Each row was made from one small tree. The marks that hang from a mark follow it in brackets, in alphabetical order. Every link used is in the known rows. Write each row's tree.
(in the rows, 128 means zero)
Known rows
zusap(guvig kolu panos zabu zodova): [130 149 148 134 112 114 130 131 129 145 116 122 154 141 132 137 136 110
 117 130 165 147 147 137  81 123 138 131 196 108 116 140 143 121 118 143
 131 123 119 122 111 130 112 132 108 127 192 142 147 129 141 115 116 125
 135 119 100 141 142 120 141 126 132]
kolu(gimo): [127  86 141 114 152 125 123 152 132 114 130 127 127 135 135 129 124 145
 143 138 124 119 110 125 165 128 136 135 121 117 144 121 123 129 143 121
 108 129 143 127 132 127 151 128 123 135  71 130 133 128 136 121 132 138
  98 138 117 120 133 120 119 125 132]
sosakub(zusap(guvig kolu panos seme zabu)): [126 143 135 128  92 139 138 115 126 134 122 126 127 125 127 142 125 117
 118 119 139 135 143 149 123 101 122 133 163 107 123 134 129 128 128 137
 109 124 114 121 125 129  88 125 123 133 157 125 141 138 136 137 116 125
 139 117 136 141 126 131 128 127 128]
gimo(kolu panos pela(zusap(seme))): [125 103 108 113 156 135 139  94 117 119 148 133 110 110 130 102 129 140
 128 121  50 120 116 123 137 140 101 111   4 143 126 138 130 117 132 105
 142 131 113 138 122 122 165 128 144 122 107 115  95 118  91 137 138 128
 112 149 125 124 119 156 115 135 115]
pela(zusap(kabi zabu)): [125 121 134 142 148 112 131 144 133 110 123 127 125 109 136 132 139 130
 131 136 141 125 117 104 133 141 129 130 104 147 139 123 141 124 131 125
 139 127 125 135 148 116 144 136 111 112 129 160 132 131 138 130 136 145
 105 132 129 110 132 135 127 129 133]
sosakub(zusap(guvig kolu zabu)): [127 133 136 138 108 144 131 113 132 128 122 127 137 118 131 135 120 121
 124 126 141 132 135 124 148 111 131 133 136 107 123 125 127 127 125 130
 114 121 124 127 139 127 103 124 118 133 114 123 138 135 149 139 123 128
 127 122 137 143 134 126 125 111 136]
sosakub(zusap(guvig kabi kolu lozog panos)): [126 162 135 122 110 141 128 116 122 140 125 133 118 137 123 132 118 111
 122 123 140 130 134 112 125 113 135 143 172 120 130 120 119 123 133 135
 123 127 125 119 132 139 108 130 119 142 148 136 134 132 141 131 127 130
 163 121 148 133 128 126 140 127 131]
zabu(zusap(guvig kabi kolu lozog panos)): [135 166 137 143 123 130 110 139 131 134 120 132 113 134 120 137 123 116
 126 124 157 126 137 132 138 129 143 123 174 127 127 112 142 122 130 146
 143 133 133 118 134 139 120 129 122 135 150 134 128 125 136 122 123 125
 134 114 136 129 128 134 139 136 131]
pela(zusap(kolu(gimo) lozog)): [123 112 116 127 148 115 135 133 131 127 129 130 120 146 132 136 126 131
 139 119 122 117 120 131 127 131 133 118  91 149 148 124 128 138 137 126
 122 137 127 131 145 117 123 132 112 138 114 123 129 135 144 125 139 137
 146 118 133 127 132 124 129 130 129]
pela(zusap(guvig kabi kolu lozog seme zabu)): [127 171 125 139 111 114 147 129 127 130 119 127 136 121 129 145 128 115
 119 119 160 138 142 122  90 117 126 108 135 148 122 126 146 126 120 141
 141 132 119 134 134 122  96 132 105 133 178 145 122 137 129 119 121 113
 153 115 132 118 129 133 130 142 130]
pela(zusap(lozog zabu)): [123 125 137 139 146 107 131 132 136 118 124 125 130 129 139 135 145 130
 137 130 136 124 122 124 129 135 139 117  59 148 132 124 142 141 129 123
 140 127 125 133 142 109 125 130 105 123 133 149 131 137 136 127 140 153
 113 124 138 121 141 128 127 127 132]
kolu(gimo(panos pela(zusap(guvig zabu)))): [126 107 126 122 156 113 135 131 121 109 131 130 149 125 141 111 121 138
 128 135 104 124 120 131 156 135 111 125  61 126 113 142 130 121 126 116
 108 135 141 137 116 122 147 128 111 129 103 111 100 123 108 123 142 124
 125 143 100 124 127 125 113 141 124]
zusap(guvig kabi kolu(gimo) lozog zabu zodova): [132 193 140 137  92 126 139 146 122 147 115 123 172 139 131 148 114 106
 113 134 200 153 151 110  72 111 136 119 225 122  98 141 137 121 111 146
 128 124 152 122 114 141  97 129  98 142 179 137 129 130 135  96 126  91
 188 120  98 123 129 104 142 137 139]
kolu(gimo(panos pela)): [127  93 124 108 162 123 127 133 124 112 139 131 134 129 135 110 118 147
 138 141  82 120 110 137 165 137 118 134  70 116 128 134 119 120 137 111
 108 134 146 133 119 133 162 126 133 132  72 107 107 118 112 124 137 135
 104 150 109 122 122 123 115 133 124]
noso(kabi sosakub(zusap(zodova))): [130  84 129 131 144 143 106 119 132 136 131 123 109 130 127 113 133 148
 135 131 148 120 119 128 175 161 138 151 154 123 138 111  93 150 122 109
 121 123 150 123 136 110 146 119 153 110  72 130 151 132 128 137 132 122
 126 126 164 135 143 113 127 105 129]
sosakub(zusap(panos zabu)): [123 111 142 131 124 136 121 126 132 120 127 126 119 123 134 136 131 129
 131 133 124 124 125 130 153 124 132 147 114 112 131 130 124 130 137 120
 116 120 125 124 135 123 123 125 124 123 118 142 146 135 140 144 135 156
 108 131 142 134 133 129 129 118 131]
noso(sosakub): [129  87 134 121 167 122 111 143 138 128 130 127 109 132 126 109 141 152
 142 133 117 117 107 125 169 164 139 145 107 126 155 103 118 132 134 116
 125 127 135 124 140 116 161 128 144 116  78 130 136 128 136 123 130 137
  76 134 146 122 144 129 119 110 132]
zusap(kolu zodova): [131 108 128 123 133 129 122 131 137 138 131 125 128 135 126 131 136 129
 134 130 132 129 125 125 112 130 144 131 153 121 148 118 122 130 130 131
 138 122 117 127 134 131 141 130 135 125 117 131 151 124 152 127 117 135
 108 125 130 134 132 121 134 109 133]
zabu(zusap(lozog zodova)): [136 129 139 140 123 130  97 141 143 125 127 124 119 127 127 137 143 131
 138 133 153 119 128 130 152 136 154 116 128 136 128 118 135 149 129 135
 150 117 131 122 137 128 132 121 135 125 118 135 141 123 136 129 130 150
  99 121 147 132 131 122 127 116 135]
gimo(pela(zusap)): [122  90 124 131 165 118 126 122 134 106 131 132 121 119 127 106 143 139
 140 132  83 112 108 115 154 141 127 130  43 137 140 121 123 134 133 116
 141 130 115 145 143 117 158 132 139 120  89 129 119 123 123 148 134 153
  83 140 130 127 137 143 118 120 124]
sosakub(zusap(guvig kabi kolu lozog panos zodova)): [129 168 132 117  94 141 122 116 122 148 123 130 131 137 122 138 126 107
 118 124 153 137 140 108  97 114 138 141 196 123 123 128 115 126 124 140
 128 122 118 120 122 141 108 131 121 137 167 142 142 130 142 128 126 123
 178 122 140 136 125 117 144 128 132]
sosakub(zusap(kolu)): [125 102 123 125 125 150 124 113 133 128 134 129 111 125 126 132 125 132
 136 125 109 118 120 127 160 119 134 141 115 117 150 114 115 131 138 121
 118 122 118 125 149 127 124 125 139 131  79 121 143 131 154 146 125 144
 118 125 155 138 124 128 126 106 134]
gimo(kolu panos pela): [125 104 122 114 166 146 126  96 120 124 151 133 116 115 130  96 120 144
 133 132  47 122 111 117 153 141 114 125  19 116 126 127 126 106 132 101
 141 129 131 132 121 130 179 125 145 125  80 110  98 113  98 134 138 132
  89 161 118 124 126 149 117 123 120]
zabu(zusap(guvig kolu(gimo) seme zodova)): [141 129 132 134  93 135 117 138 134 127 120 124 133 126 124 145 125 125
 123 121 166 128 141 148 141 112 132 108 188 127 122 129 135 140 125 150
 127 124 125 121 121 136 108 123 136 132 129 107 137 128 130 121 112 112
 129 113 124 143 123 122 123 130 129]

Which tree is each row?
[123  97 124 120 152 122 129 139 128 109 131 132 132 138 132 121 126 140
 141 133 100 115 111 123 152 131 127 129  73 135 132 133 118 136 136 117
 117 132 139 139 133 121 143 128 127 134  87 118 116 127 120 131 145 139
 121 136 118 128 130 127 120 134 125] | kolu(gimo(pela(zusap(lozog))))
[122 173 130 142 127 119 136 142 127 144 123 128 124 142 126 143 119 114
 125 132 146 140 138 133  84 125 133 137 173 123 129 127 143 114 129 135
 139 134 141 119 131 136 113 132 111 130 172 147 133 131 142 116 131 130
 147 117 121 110 126 127 147 139 133] | zusap(kabi kolu lozog panos zabu)
[130 144 128 131 102 136 118 135 130 141 124 122 123 123 123 133 137 133
 121 128 157 133 130 121 128 146 127 141 170 141 125 128 117 143 119 125
 128 118 132 118 128 123 111 122 142 117 141 133 139 135 128 125 134 119
 140 124 152 122 125 116 129 120 133] | noso(sosakub(zusap(kabi lozog seme zabu zodova)))
[131 118 141 127 136 135 109 115 125 147 126 125 119 147 128 114 133 136
 130 126 162 126 131 135 150 155 140 151 169 118 124 115  97 151 118 117
 122 125 150 119 122 111 130 121 136 120 119 134 145 134 120 126 133 115
 157 120 157 139 149 114 135 118 127] | noso(kabi sosakub(zusap(guvig lozog panos zodova)))
[123 110 115 123 143 143 140 108 118 119 138 134 106 113 121 111 132 130
 128 121  71 123 117 106 116 135 108 127  64 144 136 137 127 116 135 117
 152 131 114 136 132 125 156 134 147 119 127 138 112 122 100 142 136 133
 117 144 122 120 122 161 123 138 113] | gimo(kolu pela(zusap(kabi panos seme)))
[132 198 145 141  96 124 134 136 128 150 114 123 164 130 127 142 129 105
 113 134 193 153 152 109  69 116 143 119 215 120 103 132 142 119 107 146
 144 121 137 126 118 138 102 129 102 134 188 148 133 130 138 104 120 104
 162 121 110 120 136 112 143 127 138] | zusap(guvig kabi kolu lozog zabu zodova)
[131 158 142 130  89 115 139 130 127 144 117 120 153 132 129 146 138 109
 112 121 168 149 155 158  64 109 128 119 205 112 115 146 144 126 118 149
 128 123 109 122 102 133  92 129 117 130 210 137 147 133 129 114 106 113
 136 116 103 138 131 123 137 134 126] | zusap(guvig kolu panos seme zabu zodova)
[128 184 142 130  91 113 130 148 126 140 122 120 138 129 127 152 144 115
 115 135 168 150 144 133  56 118 134 125 206 139 111 147 141 132 121 142
 145 120 126 119 106 135 104 127 121 125 213 167 142 131 119 110 124 130
 140 124 116 105 121 120 144 147 129] | zusap(kabi lozog panos seme zabu zodova)
[124 141  96 121 147 118 140 113 122 126 141 134 116 121 124 112 126 130
 126 125  74 125 123 130 112 133 109 117  56 150 123 133 132 120 126 119
 137 139 120 139 125 131 137 130 139 129 141 117  97 120 105 134 130 126
 140 136 134 113 113 141 125 143 121] | gimo(panos pela(zusap(kabi kolu lozog seme)))
[136 160 134 133 103 126 105 150 133 131 125 125 110 126 121 145 140 122
 126 129 162 127 137 136 118 125 140 120 188 146 126 126 137 139 130 144
 151 124 125 117 121 138 119 126 142 124 169 148 140 124 121 124 122 141
 123 118 141 118 116 128 137 138 127] | zabu(zusap(kabi lozog panos seme zodova))
[127 130 125 132 110 145 137 112 122 127 128 130 146 123 134 125 106 124
 120 127 122 132 135 133 156 111 113 132 114 106 107 139 124 122 123 122
  98 126 135 129 124 133 108 122 117 138 109 100 118 132 128 137 133 116
 150 130 120 143 124 121 122 123 131] | sosakub(zusap(guvig kolu(gimo(panos pela)) zabu))
[127 104 138 115 118 137 112 121 130 126 130 126 118 130 130 132 142 127
 131 131 121 123 121 120 139 125 140 148 138 123 138 128 109 140 137 124
 126 115 111 121 127 128 135 128 134 123 126 142 154 129 141 141 132 158
 115 131 147 140 129 120 133 111 129] | sosakub(zusap(panos zodova))
[125  99 116 117 140 125 135 144 125 105 130 131 131 120 128 122 125 138
 134 133 108 118 112 119 147 127 114 129  98 139 136 135 121 129 135 122
 117 133 134 139 130 129 144 131 134 127  92 125 116 125 116 134 136 130
 120 140 113 119 120 133 117 139 122] | kolu(gimo(pela(zusap(kabi seme))))
[140 152 132 135  92 130 112 141 130 134 119 127 120 124 117 141 132 113
 116 123 169 133 146 135 112 118 134 121 225 132 124 129 138 126 127 154
 142 126 115 118 117 142 115 130 140 126 172 134 138 123 129 125 108 121
 131 114 129 132 117 133 135 136 127] | zabu(zusap(guvig kabi kolu panos seme zodova))
[138 161 119 141  93 139 113 141 135 136 125 126 112 123 116 151 128 120
 124 123 161 129 141 132 115 120 139 109 194 146 128 120 134 138 126 147
 155 123 125 120 132 141 110 123 146 130 151 129 136 125 134 126 116 121
 130 111 147 124 114 126 136 129 132] | zabu(zusap(kabi kolu lozog seme zodova))
[137 165 129 137 101 139 123 145 129 130 120 130 122 125 120 148 112 122
 122 121 166 129 140 138 140 109 132 107 190 133 119 120 139 129 128 148
 127 133 141 120 130 141 101 123 131 143 136 117 121 128 127 116 116 106
 150 112 134 125 117 128 125 141 132] | zabu(zusap(guvig kabi kolu(gimo) lozog seme))
[127 111 123 117 168 108 128 112 124 113 136 134 133 117 136  95 138 137
 133 132  76 118 115 122 154 141 117 126  21 133 121 130 132 122 126 115
 131 133 121 143 122 122 165 131 126 123 111 120  97 118 106 134 133 136
 103 148 123 126 133 142 115 133 121] | gimo(panos pela(zusap(guvig)))
[121  92 123 126 162 141 131 103 121 120 140 134 108 123 126 106 135 134
 134 123  66 115 112 110 136 144 117 130  33 134 140 135 126 121 136 111
 146 131 117 136 137 119 167 134 141 119 107 130 115 121 110 146 144 147
 108 144 122 132 133 158 123 127 115] | gimo(kolu pela(zusap(panos)))
[127  94 110 121 160 115 136 130 127 120 133 130 119 135 135 129 125 138
 136 123 104 118 115 129 143 138 122 124  74 145 150 123 128 126 137 120
 117 138 124 132 140 117 145 134 117 127 101 119 124 130 139 128 135 136
 136 126 128 128 126 127 124 132 128] | pela(zusap(kolu(gimo(panos))))
[127 148 129 138 112 113 151 130 127 129 120 126 144 135 135 147 126 122
 123 115 156 133 141 145 106 111 124 105 122 143 121 137 141 138 123 138
 122 133 126 135 128 116  91 128 101 141 159 125 123 142 129 114 127 115
 162 111 120 127 133 124 124 141 128] | pela(zusap(guvig kolu(gimo) lozog seme zabu))
[123 140 123 130 146 122 134 118 124 124 126 136 128 134 121 112 131 120
 128 126 105 125 124 116 107 131 126 132  99 140 130 127 128 121 126 130
 143 138 119 141 131 129 133 137 127 129 151 133 111 124 122 138 133 131
 137 131 125 125 134 142 133 139 122] | gimo(pela(zusap(guvig kabi kolu lozog panos)))
[128 100 116 125 128 136 129 134 129 131 131 127 141 140 124 126 123 130
 131 132 118 127 126 128 113 125 129 131 151 123 135 136 117 128 129 129
 123 127 130 131 124 138 139 129 141 129 105 110 135 122 136 128 126 126
 133 130 107 140 128 117 130 119 128] | zusap(kolu(gimo(pela)) zodova)
[129 116 136 121 119 146 126 110 132 129 128 131 122 125 126 129 123 126
 130 123 122 124 126 120 159 112 135 139 130 108 140 113 119 129 132 129
 114 123 119 126 142 129 115 126 129 136  94 121 138 133 148 140 119 131
 123 126 147 144 132 127 124 109 135] | sosakub(zusap(guvig kolu))
[131 171 146 137 104 117 131 142 123 144 113 124 156 128 127 138 131 103
 109 135 181 151 148 116  67 121 134 137 230 115 113 137 143 106 116 146
 137 125 127 121 110 141 116 137 108 122 199 155 142 127 140 112 116 116
 148 124  98 126 132 120 147 134 131] | zusap(guvig kabi kolu panos zabu zodova)
[129  87 126 129 145 146 114 115 130 129 134 125  97 126 126 114 126 153
 138 125 136 117 119 141 183 152 127 146 137 121 141 108  98 150 126 111
 116 128 148 123 139 111 138 117 161 116  67 124 144 136 119 138 124 118
 120 123 170 129 138 123 122 114 126] | noso(kabi sosakub(zusap(seme)))
[124 120 115 134 140 128 142 131 126 126 132 128 146 132 135 126 107 134
 128 134 107 132 126 148 135 128 113 127 102 113 116 138 137 115 127 119
 109 135 147 128 125 133 127 125 123 130 106 101 116 125 129 125 133 120
 127 134  99 127 123 122 125 129 129] | zusap(kolu(gimo(panos pela)) zabu)
[130 107 124 122 131 140 109 136 131 135 128 127 115 123 123 118 135 139
 129 133 140 121 115 105 157 158 134 154 158 135 142 117 102 134 126 121
 125 119 130 119 137 125 147 127 146 113  98 136 143 129 142 133 133 129
 122 133 157 129 130 118 128 110 133] | noso(sosakub(zusap(kabi zodova)))
[128 134 101 115 128 135 144 137 119 128 138 132 120 122 121 127 106 134
 123 128  99 133 123 138 117 119 105 127 151 129 132 135 127 107 134 128
 113 140 134 129 119 147 132 128 149 134 111 109 108 120 113 123 119 104
 145 136 116 109 101 131 126 147 122] | zusap(kabi kolu(gimo(panos pela)) seme)
[129 136 148 142 128 121 136 126 135 129 120 125 149 125 132 130 125 124
 126 131 151 136 137 129 128 116 138 121 143 103 124 120 146 118 122 135
 122 127 133 129 133 126 119 128 109 132 129 129 131 132 146 119 115 118
 107 124 115 133 144 128 125 119 136] | zusap(guvig kolu zabu)
[119 133 115 139 133 117 142 118 129 123 128 130 126 133 125 125 134 124
 130 121  97 126 131 147 100 127 119 122  75 142 125 143 136 135 126 127
 138 135 112 140 130 122 112 130 133 126 160 124 120 131 120 142 132 141
 128 122 125 129 129 143 130 139 119] | gimo(pela(zusap(kolu lozog panos seme zabu)))
[126 118 107 131 147 115 135 116 126 123 137 128 142 119 133 111 134 130
 127 132  91 128 125 132 116 143 114 122  46 140 115 143 133 124 117 117
 138 131 117 140 123 123 144 130 129 115 139 112 110 119 116 137 137 132
 128 138 116 131 126 133 124 129 123] | gimo(panos pela(zusap(kolu zabu zodova)))
[125 104 114 117 124 138 141 132 129 124 134 129 120 134 122 130 116 137
 133 122  99 125 123 151 128 112 119 124 132 121 140 133 121 130 137 129
 111 135 127 131 129 136 121 125 149 138 100 102 125 128 126 133 118 117
 117 126 117 130 120 130 119 131 122] | zusap(kolu(gimo(pela)) seme)
[127 120 123 109 144 114 134 127 120 114 135 132 140 134 136 113 122 137
 130 128  95 122 120 137 140 127 113 119  62 135 116 141 127 129 129 121
 111 135 134 138 113 125 137 126 120 140 113 108  99 125  98 119 137 123
 137 141 114 124 123 126 113 146 121] | kolu(gimo(panos pela(zusap(guvig lozog seme))))
